Each row comes from the steps of one path. Every step used is in the known rows, and no mark comes twice. Write the path behind each row, first mark first.
In the rows, 128 means zero.
Known rows:
vasor/bimozep: [136 130 107 115 149 138 191  95 111 130 104 166 144 123 127 126 109 124
 111 169 139 139 135  76 121 124 146 152 133 148 129 100 113 116 167  78
 129 117 150]
leti/kizabu/niro/bufa/fada/veza: [149 142  99 162 112 191 172  79  53  70  85 130 124 127 130 236  66 127
 160 132 120 169 130  35 177 111 124 143 115 121 160 107 141  96 159  55
 128  76 143]
vasor/bimozep/kizabu/niro/bufa: [120 123  97 159 160 130 187 100  69 126 101 191 147 114  97 189  50 119
 125 155 128 163 144  75 149 126 128 141 102 140 170 104 122 106 194  58
  94 125 128]
kizabu/fada: [133 121 116 132 144 151 158 104  98 118  90 141 143 127 109 144 105 145
 141 153 149 139 134  62 154 108 146 158 147 142 158 128 129 126 169  99
 147 127 179]
ramek/kizabu/fada/bufa/niro: [127 108 115 159 133 177 168 100  77 116  88 134 144 116  94 173  54 194
 181 123 167 196 106  68 184 110 199 176 172 136 182 116 141 119 162  95
 166 117 204]
vasor/tiperu/kizabu/bimozep: [104 135 112 114 149 166 152  89 121 121  63 147 132 172 112 126  86 115
  83 150  82 128 163  90  80  81 108 141 141 130 166 103 140 124 149  77
 139  79 149]
niro/bufa: [132 125 108 130 148 171 165  86  77 127  96 134 124 107 100 158  90 118
 126 143 132 164 146  56 150 114 140 158 123 135 148 110 126 122 166  71
 145 108 155]
fada/bufa: [164 122 122 110 150 148 176  87  84 135 116 147 124 137 106 124  59 147
 134 143 127 161 136  62 149 124 171 166 149 126 132 108 137 132 145  89
 139 108 165]
fada/vasor/bimozep/kizabu/ramek: [146 134 100 117 157 125 183 108  97 135  93 173 141 156 115 141 100 101
 105 174 138 147 159  98 105 125 112 139 137 161 141 104 113 106 172  85
 125  98 124]
bimozep/vasor/fada/kizabu: [151 119  97 143 176 124 167 115 102 129 123 130 135 122 138 119  87 113
 133 118 145 169 129  73 153 130 166 143 168 132 159 104 139 156 149  76
 138 112 162]
feten/kizabu/niro/bufa/fada: [103 143 106 148 135 186 160  84  77 124 127 123 117 156  89 187  58 133
 164 135 125 179 129  57 157  96 123 156  94 119 199 110 157  90 177  56
 122  97 143]
niro/bufa/fada/vasor: [147 159 112 121 148 192 181  90  58  95 110  98 104 118 104 176 105 121
 140 154 142 148 122  35 131 117 118 153 100 124 154 117 155 101 175  84
 172  79 147]
ramek/kizabu/niro: [ 96 117 122 145 130 139 133  91 119 123  87 167 137 158 113 158  60 165
 142 130 149 181 131  90 148 111 148 134 149 117 173  96 146 127 152 109
 123 127 172]
ramek/kizabu/bimozep/vasor: [114 155 112 144 134 155 143  95 131  95  82 148 167 143 127 133  70 140
 130 102 143 146 143 116 140 121 170 136 153 131 149 109 150 131 144 111
 156 102 180]
ramek/kizabu/tiperu: [129 122  97 134 130 137 130  87 102 102  77 153 171 156 124 156  77 162
 123 126 154 150 155  93 144 113 158 131 158 125 172  85 163 137 148 110
 150 118 183]
fada/vasor: [160 125 134 109 149 145 160  97 107 114 123 129 126 154 125 144 106 131
 116 162 151 129 129  59 117 123 131 145 133 133 134 115 143 131 159 107
 161  97 145]
vasor/fada: [134 125 119 124 161 128 168 113 112 131 106 144 125 110 127 109 102 108
 132 144 138 181 142  62 128 101 138 152 138 112 156  91 139 155 161  79
 141 110 150]
fada/vasor/bimozep/kizabu/niro: [146 126 119 139 158 107 185 108 110 114 120 183 150 154 124 163  72 129
 121 174 150 137 126  77 110 136 104 131 117 147 157 109 138 108 185  96
 108 108 119]
feten/kizabu/bimozep: [107 135 114 117 137 173 154  90 143 139 136 149 158 186 101 136  85 111
 122 159 110 147 145  91 114  94 141 154 127 137 164 108 148 115 155  97
 150 110 161]
bimozep/vasor/fada/kizabu/ramek: [141 124  91 144 165 122 165 118 101 139  99 127 123 139 121 130  92 119
 131 112 134 176 147  94 156 118 158 136 182 151 163 102 112 139 144  67
 140  99 155]
bufa/niro: [147 129 120 153 126 166 174  95  75 118 102 145 124 107 137 166  78 138
 128 138 166 170 118  68 158 115 140 164 138 142 163 108 125 117 154 100
 148  94 153]
bimozep/kizabu/ramek: [139 145  94 128 145 137 149 104  79 145  81 176 128 141 109 145  64  90
 115 132 136 178 178 107 150 110 117 153 145 147 168 104 120 131 145  97
 122 114 142]
bufa/fada: [144 162 111 124 133 177 158  94  81 109 101 130 103 137 129 133  98 112
 141 140 153 152 132  58 151 113 138 156 124 120 160 106 147 118 148  92
 146 100 155]
niro/bufa/fada/veza: [153 144  81 135 152 212 171  89  62  86 104 105 109  88 115 187  88 100
 150 142 122 176 125  19 165 101 142 171 110 115 119 117 153 103 159  52
 138 101 142]
bimozep/kizabu/niro/bufa: [120 132 102 156 153 145 156  95  60 128 103 171 134 118  94 196  32 118
 134 133 135 172 152  70 162 112 110 145 108 131 187 115 140 129 177  73
 106 119 137]
leti/kizabu/fada/bufa/niro: [171 115 123 158 107 173 195  91  49 100  91 143 150 129 118 183  60 183
 168 131 154 168 118  65 189 125 170 169 167 154 182 116 116 115 159 104
 172  79 190]
ramek/kizabu/niro/bufa: [ 85 109 115 157 143 154 140  84  91 125  84 153 138 127  90 192  55 168
 144 125 136 192 142  77 164 108 154 142 127 116 178 100 141 119 169  78
 127 120 173]
feten/kizabu/bimozep/vasor/fada/bufa: [128 139 122 128 167 142 176 116 144 126 138 135 164 159 109  99  56 129
 150 118 100 176 129  86 118 111 182 154 146 120 151 107 170 124 167  74
 149  89 156]
feten/kizabu/niro/bufa/fada/veza: [119 130  88 150 147 196 160  89  83 102 130 116 127 143 104 205  55 118
 166 140 112 178 117  31 156  92 136 158 100 115 160 117 166  90 175  41
 116 105 133]
kizabu/bimozep: [118 143 125 114 134 166 158  95 128 113 101 152 143 148 111 151  92 124
 107 150 120 143 139  86 119 100 139 149 132 137 146 103 128 119 148  99
 150 117 165]
ramek/kizabu/niro/bufa/fada/veza: [108 133  91 165 140 191 147  93  73  86  80 121 124 115 104 215  55 144
 170 119 130 199 118  38 174  95 150 151 122  98 154 102 170 103 162  62
 123 115 160]
vasor/tiperu/kizabu/fada: [109 115 106 126 155 154 155 101 100 120  50 132 133 153 106 119  97 138
 117 143 109 129 159  67 114  89 122 148 162 132 182 126 128 135 166  70
 139  96 168]
tiperu/kizabu/leti: [117 128 103 125 117 178 139  88  96  83  99 146 136 152 141 141  75 123
 118 146 114 120 164  82 122 104 125 139 149 139 154 111 132 143 134  65
 154  96 165]
ramek/kizabu: [120 127 110 127 137 156 139  93 105 139  93 145 136 136 119 134  86 141
 133 134 149 178 147  87 155 122 158 153 156 119 157  92 146 149 146 102
 150 122 180]
leti/kizabu/bimozep/vasor/fada/bufa: [160 151 131 137 133 139 191 107 111  92  97 157 160 145 136 120  65 134
 142 102 113 157 139  91 140 130 171 133 156 128 153  96 143 137 151  84
 158  60 162]
bimozep/vasor/tiperu: [152 154 100 123 175 138 156  97 100 122  81 136 127 127 131 106  92 120
 106 113 133 133 145  85 119 134 141 136 151 138 155 123 146 132 161  80
 132  91 146]

Which path is each row?
[137 165 117 129 141 152 159  96 123  93 100 144 155 143 133 130  83 125
 112 116 135 121 130  94 127 118 149 136 139 142 134 126 134 117 147  96
 146  94 155] -> kizabu/bimozep/vasor
[170 128 107 136 101 138 155  79  75  94  78 165 176 168 139 176  81 144
 118 130 140 119 165  92 145 128 130 121 151 143 185  90 136 139 143 105
 153  81 171] -> leti/kizabu/tiperu
[125 163 106 118 165 152 164  98 121 103  79 144 141 151 115 120  91 115
  92 120 110 125 143  92  98 116 140 130 141 139 155 124 146 116 156  92
 139  86 148] -> kizabu/bimozep/vasor/tiperu
[150 143 110 128 101 152 157  82  82 138  74 159 129 166 123 161  95 128
 118 139 131 156 180 105 149 120 131 142 162 154 164  92  91 126 135  98
 149  84 159] -> leti/kizabu/ramek
[163 126 126 142 140 172 187  92  71 116 115 139 118 117 118 156  45 163
 141 132 149 182 110  64 164 117 177 173 150 133 151 111 127 108 151  89
 152  91 164] -> fada/bufa/niro
[144 128 135 146 102 138 160  82  91 118  94 170 139 165 135 175  61 144
 130 137 139 148 150  91 154 123 124 129 144 140 182  97 120 127 148 105
 131  89 159] -> leti/kizabu/niro
[123 144  82 136 149 219 173  87  73 111 115 114 121 150  86 206  86 119
 127 150 110 171 119  55 150 100 149 156 116 138 179 103 132 101 144  75
 160 101 164] -> niro/bufa/fada/kizabu/bimozep
[154 128 114 138 112 157 171  93  83 112  87 152 153 145 126 163 108 143
 141 144 145 132 154  79 159 120 138 147 154 152 179 112 116 144 158 107
 160 107 185] -> leti/kizabu/fada
[132 141  70 138 144 200 165  85  45 140  93 105  88 149  79 199  88 125
 137 142 123 186 143  64 172 107 148 162 138 147 179 109 108  97 144  68
 150  98 152] -> niro/bufa/fada/kizabu/ramek
[157 117  83 144 164 150 158 116  82 108  96 151 162 112 117 165  70  99
 147 151 137 164 142  49 163 104 138 162 145 133 148 133 155 145 167  86
 118 145 160] -> bimozep/kizabu/fada/veza
[144 115  86 122 146 149 155  94  91 163 101 140 113 167 104 168  86 130
 115 156 126 169 151  89 154 109 151 150 172 160 162 105  97 119 130  89
 144 117 162] -> fada/kizabu/ramek
[113 131 114 129 127 149 142  89  95 137  60 140 115 164 123 137  77 132
 117 131 111 147 182 105 131  89 124 152 161 142 154 104  97 125 136  69
 138  88 155] -> tiperu/kizabu/ramek
[113  94  92 157 171 137 171 108  84 143 121 132 125 121  89 191  73 139
 138 138 118 199 120  46 159 103 142 144 135 129 185  93 128 133 171  53
 128 119 151] -> vasor/fada/kizabu/niro/bufa
[171 118 121 133 122 160 182  91  76 117  95 148 148 154 111 155  75 167
 159 142 132 147 143  71 175 129 169 163 167 140 167 115 126 138 155  94
 167  97 195] -> leti/kizabu/fada/bufa
[135 154 110 157 100 186 167  79  52  94  88 144 122 148 114 208  67 143
 159 126 128 162 140  58 172 118 120 136 105 130 197 102 132 101 166  73
 139  69 152] -> leti/kizabu/niro/bufa/fada
[127 131 118 153 146 120 148 103  89 122 104 180 140 146 114 157  37 118
 132 136 148 161 148  83 162 119 117 136 130 130 178 108 144 132 164 100
 103 125 142] -> bimozep/kizabu/niro
[132 160  94 128 139 194 169  86  55 106  99 113 105 107 106 163  93 113
 146 142 139 166 134  46 159 110 138 162 102 120 161 112 144 111 163  69
 152  92 153] -> niro/bufa/fada
[150 115 129 116 166 127 183 113 100 133 119 149 123 117 104 100  74 132
 147 136 124 190 135  53 143 110 171 162 150 107 142  91 146 149 158  73
 142 105 158] -> vasor/fada/bufa
[128 135  98 154 145 188 161  92  67  76  94 117 109 115 111 215  63 124
 155 134 121 173 108  24 163  96 132 151 105 113 139 124 151  90 170  49
 117 101 138] -> kizabu/niro/bufa/fada/veza
[141 147 128 131 161 134 184 117 132  95 107 140 145 127 116  96  66 136
 138 108 114 161 125  77 125 113 178 145 149 124 130 109 149 127 158  79
 146  86 160] -> kizabu/bimozep/vasor/fada/bufa
[135 120  84 142 176 154 158 108  99  81  50 110 157 134 135 129  84 123
 129 118 105 112 143  61 124  97 142 138 174 128 128 150 145 132 162  50
 123  88 163] -> bimozep/vasor/tiperu/kizabu/fada/veza
[166 126  94 123 157 104 179 106 101  90 107 176 183 164 135 164  90 120
 103 170 153 109 147  82 107 138 117 119 129 148 158 101 159 128 180 100
 131  96 136] -> fada/vasor/bimozep/kizabu/tiperu
[132 110 123 119 155 154 163 105 128 132 137 113 156 185 104 149 111 139
 150 170 150 132 127  69 112 107 132 161 139 143 172 131 158 125 182 100
 168 113 164] -> feten/kizabu/fada/vasor
[141 123 126 103 166 148 156  92 112 126  88 122 123 174 125 125  99 122
  97 152 112 125 151  69  74 109 106 142 146 127 153 115 142 138 158  83
 150  65 142] -> fada/vasor/tiperu/kizabu
[106 135 104 158 167 147 150  90  77 106  57 140 130 145 119 159  42 140
 112  97 102 132 156  83 115 106 120 121 134 132 174 135 130 110 172  36
 113  70 145] -> bimozep/vasor/tiperu/kizabu/niro/bufa
[156 133  91 135 148 126 144 102  73 101  90 171 174 154 120 160  58 110
 115 135 146 135 163  88 153 121 122 129 142 132 187 106 164 142 154 106
 121 112 157] -> bimozep/kizabu/tiperu
[128 106  97 134 160 133 162 116 100 168 105 138 112 145 105 146 106 115
 124 153 119 203 151  73 146 101 150 151 171 141 171  83 115 136 143  76
 142 113 149] -> vasor/fada/kizabu/ramek
[121 134 115 149 156 144 160 123 139  63  85 128 166 126 156 123  75  95
 128 109 103 135 138  72 114  83 145 142 156 117 110 110 152 137 149  50
 130  81 147] -> tiperu/kizabu/bimozep/vasor/fada/veza
[154 128  75 140 151 112 178 105  87 100  95 194 185 143 134 152  78 119
 109 161 142 124 158  88 126 130 132 127 131 144 166  92 144 131 173  86
 109 120 147] -> vasor/bimozep/kizabu/tiperu
[146 142  96 140 154 157 161  98 118 116 118 133 157 164 127 155  73 131
 110 125 128 132 125  96 140 126 166 136 162 154 151 121 130 123 135 102
 153 108 166] -> fada/kizabu/bimozep/vasor
[115 130 101 165 133 188 151  91  66  74  77 117 112 135 124 206  40 128
 156 125 105 157 131  32 158  83 120 154 111 106 143 121 140  98 162  28
 110  84 136] -> tiperu/kizabu/niro/bufa/fada/veza
[120 139 131 123 148 157 155  95 102  96  72 115 102 195 128 156  78 147
 122 144 114 129 124  53  90  95  84 125 123 110 185 116 161 101 163  78
 126  46 124] -> bufa/fada/vasor/tiperu/kizabu/niro
[113 127  90 110 135 184 144  82  92 102  86 144 122 163 127 131  95 117
  99 152  93 125 171  77  91 105 119 128 152 139 172 110 134 140 138  53
 142  88 153] -> vasor/tiperu/kizabu/leti
[152 145 100 120 151 178 201  90  71  96 113 118 116 117 113 170 122 127
 134 177 138 138 113  41 113 126 126 151  92 135 142 111 139  85 191  66
 153  78 138] -> niro/bufa/fada/vasor/bimozep
[157 136  85 128 148 178 167  92  74 133 129 117 109 160 122 158  93 122
 135 150 142 164 117  57 168 122 149 155 141 130 173 103 145 128 133  98
 152 104 165] -> bufa/fada/kizabu
[139 119  94 129 136 144 141  90 109 125 123 149 174 183 117 156  75 135
 126 149 133 136 154  87 129 106 136 138 142 137 175 102 165 124 159  89
 137 110 163] -> feten/kizabu/tiperu
[177 152  82 131 143 134 184 108  82  77 105 159 167 163 131 167  94 118
 125 169 157 115 129  68 110 132 111 117 113 130 173 102 176 110 178  97
 134  80 134] -> bufa/fada/vasor/bimozep/kizabu/tiperu
[143 135 100 144 137 167 158  94  86 120 124 127 109 181 119 181  65 145
 144 144 141 170 107  52 168 116 141 143 144 129 187 106 143 105 144  93
 123 112 149] -> bufa/fada/kizabu/niro
[140 146 117 136 164 118 165 118 112 109 102 139 138 105 144  94  91 107
 139 107 149 161 137  78 142 122 153 141 148 120 148 106 147 151 162  78
 136  97 153] -> bimozep/vasor/fada
[156 161 108  99 160 173 171  95  90 110  97 111  98 161 117 132 121 114
 116 164 135 143 124  49 100 118 108 143 117 117 165 115 171 111 166  97
 156  70 134] -> bufa/fada/vasor/tiperu
[151  99  83 134 161 117 160 114 105 121 117 141 160 153 120 161  94 138
 120 149 133 161 135  63 140 109 157 130 163 132 190  83 151 154 149  86
 144 115 166] -> vasor/fada/kizabu/tiperu
[154 115 131 149 155 147 197 113  79 125 114 139 122  90 124 137  63 143
 153 132 146 209 107  48 158 106 170 170 150 118 159  95 142 128 166  73
 153  89 154] -> vasor/fada/bufa/niro
[130 136 109 139 141 162 201  91  78  93 104 131 113 132 108 198  98 156
 142 166 138 138 102  43 115 121 119 134  87 137 147 115 136  68 199  59
 132  80 126] -> kizabu/niro/bufa/fada/vasor/bimozep
[129 106 109 114 153 144 194 110 138 131 142 134 169 168 113 142 130 147
 143 201 136 124 124  68  96 114 144 156 132 152 157 122 133 106 196  85
 156 118 162] -> feten/kizabu/fada/vasor/bimozep
[163 132  71 132 135 170 154  90  69  99 108 121 143 184 121 181  79 144
 134 143 146 140 124  59 158 122 143 132 149 133 193 107 158 118 134  96
 148  94 172] -> bufa/fada/kizabu/tiperu
[130 103  94 133 157 166 156 106 120 121 122 125 166 144 112 160  92 118
 156 165 118 154 134  47 145  92 155 175 150 136 142 131 155 127 167  73
 133 138 169] -> feten/kizabu/fada/veza
[117 113 117 132 132 152 157 101  97 113  74 132 138 146 122 140  83 146
 137 135 133 127 154  73 143  92 133 160 157 133 163 122 116 142 157  84
 148 107 184] -> tiperu/kizabu/fada
[141 143 122 126 102 166 160  84 112 106  97 165 157 162 133 158  89 117
 113 150 124 136 156  97 132 119 130 142 133 146 169  91 120 129 141 113
 161  87 166] -> leti/kizabu/bimozep
